(in the rows, 128 means zero)
Known rows, with every step that occurs:
k/w/f/e/r: [148 126 156  60 122 148 115  91 145 119 124 152 125 127 110 151  88 137
  63 106 130]
e/k/w/r/x/f: [136 105 126 130 117 137 121  94 108 125  66  96  76 113 160 168 148  93
 160 107 126]
k/x/f/e: [ 89 128 112 127 111 169 153 147 124 109  79 127 122  77 136  79 120 128
 134  82 130]
e/r/x/k/w: [155  74 103 112 116 118  97  98 113 139 155  78 146 148 157 183 138  61
 127 124 189]
x/k/w/r: [174  69  80  77  81 122 158  94 161 147  98  75 147 166 111 163 167  56
  89 132 164]
e/k: [ 88 112 171 104 139  96  81 112 144 110 125 144 190 132 127  97 132 125
 162  99 158]
k/x/f: [104 121 103 149 101 153 141 143 123  99  99 127 154 101 140  82 158 102
 156  99 133]
f/e/k: [ 78 113 178  81 151 108  88 117 143 123 109 154 158 107 129  99  94 160
 145  85 154]
f/x: [120 109 157 117 106 114 123 138 121 107 155 145 211 130 152 127 159  94
 167  96 118]
x/k/w/f: [170  85 118  73  96 121 139 103 157 132 114 145 194 128 101 130 129  75
  54 113 144]
f/e: [ 89  93 169  95 124 142 115 127 156 125 119 145 169 106 133  85 105 131
 111 102 144]
x/f: [107 127 153 141 104 148 119 151 142 104 109 149 189 110 143 101 176 109
 148 115 143]
w/f: [145 107 177  95 127 137 118 120 162 111 119 173 222 132 113  95 128 108
  82 102 131]
w/f/x/k: [168  92 133  76 105 117 139 145 139 118 139 162 252 126 134 139 157  82
  92  77 128]
w/r: [143  88 152  96 106 139 130 116 163 124  94 114 176 162 132 121 165  81
 119 120 142]
r/w: [102  96 132 132 135 148 105 141 148 131 126 150 168 131 135 124 136 101
 144 124 144]
f/x/k: [134  84 118 103 103 100 135 149 133 122 153 128 236 140 151 142 181  68
 144  94 153]
x/f/e: [ 92 125 157 115 114 161 128 157 146 116 102 143 154  88 147 100 138 139
 126 101 149]

Rows:
[101 149 107 117 127 162 124 148 120  98 112 109 107 117 149 118 143 141
 145  91 150]	k/x/f/e/r
[155  89 104  94 130 141 131 173 137 133 139 171 211 124 141 177 155  79
 104  80 121]	r/w/f/x/k
[148  61 157 125 119 150 116 110 142 132  96  88 149 148 153 126 147  76
 126 108 146]	w/r/x
[171 114  98  86 139 144 106 160 129 118 164 152 201 159 144 209 180  90
 119  91 146]	e/r/w/f/x/k
[139  54 114 127 109 114 119  95 122 143 132  88 158 116 148 143 117  62
 119 109 167]	r/x/k/w
[ 84 110 153 125 137 135 103 113  94 123  86 128  66  63 154 143  88 143
 159  81 131]	r/x/f/e/k/w
[149  85 120 143  88 166 148 102 119 132  70  87  83 115 163 169 153  71
 136 124 124]	k/w/r/x/f
[131 102 144 114 142 171 104 138 159 127 109 182 182 123 118 121 124 109
  98 105 122]	r/w/f
[143 134 179  60 144 156 101 123 152 111 128 157 175 140 119 125 108 144
  77  91 148]	w/f/e/r
[ 96 115 116  91 180 162 106 128 133 126  77 171 105  96 110 100  61 159
 107  58 106]	r/w/f/e/k/x
[ 77 105 173 127 152 146  89 141 113 118  87 131 115  67 170 115 102 148
 172  76 149]	r/x/f/e/k
[109 127 129  80 112 145 146  99 134 132  51 124  60 106 131 159 129 137
 136 102 128]	x/f/e/k/w/r
[175  61 123 102 112 134 129  99 130 141 117 121 175 111 128 138 105  67
  74 100 147]	r/x/k/w/f
[140 127 161  71 122  98 127  93 108 108 128 177 170 112 123 155 118 122
 128  77  78]	e/k/w/f/x
[129  86 156 123 118 188 136 142 138 131  60  99  98  96 172 142 140 112
 128  95 142]	w/r/x/f/e
[120  74 148  87 135 131 120  70 123 148  65  98  59 116 142 158  72 127
 130  95 128]	f/e/k/w/r/x
[125 104 186  70 135 156 123 126 166 125 102 171 179 104 115  80  87 131
  62  84 128]	w/f/e
[149  84 125  93  86 135 152  77 150 136  92 103 133 155 119 148 152  73
 111 133 123]	k/w/r
[149  77 129 117 133 125  70 132 130 129 159  84 190 160 163 157 160  72
 144 114 209]	e/r/x/k
[147 114 169  86 117 131 135 137 128 103 137 177 229 122 136 121 140  95
 110  75  93]	w/f/x
[108 149 149 105 125 163 102 151 138 106 123 135 136 125 157 136 157 142
 143 109 171]	x/f/e/r
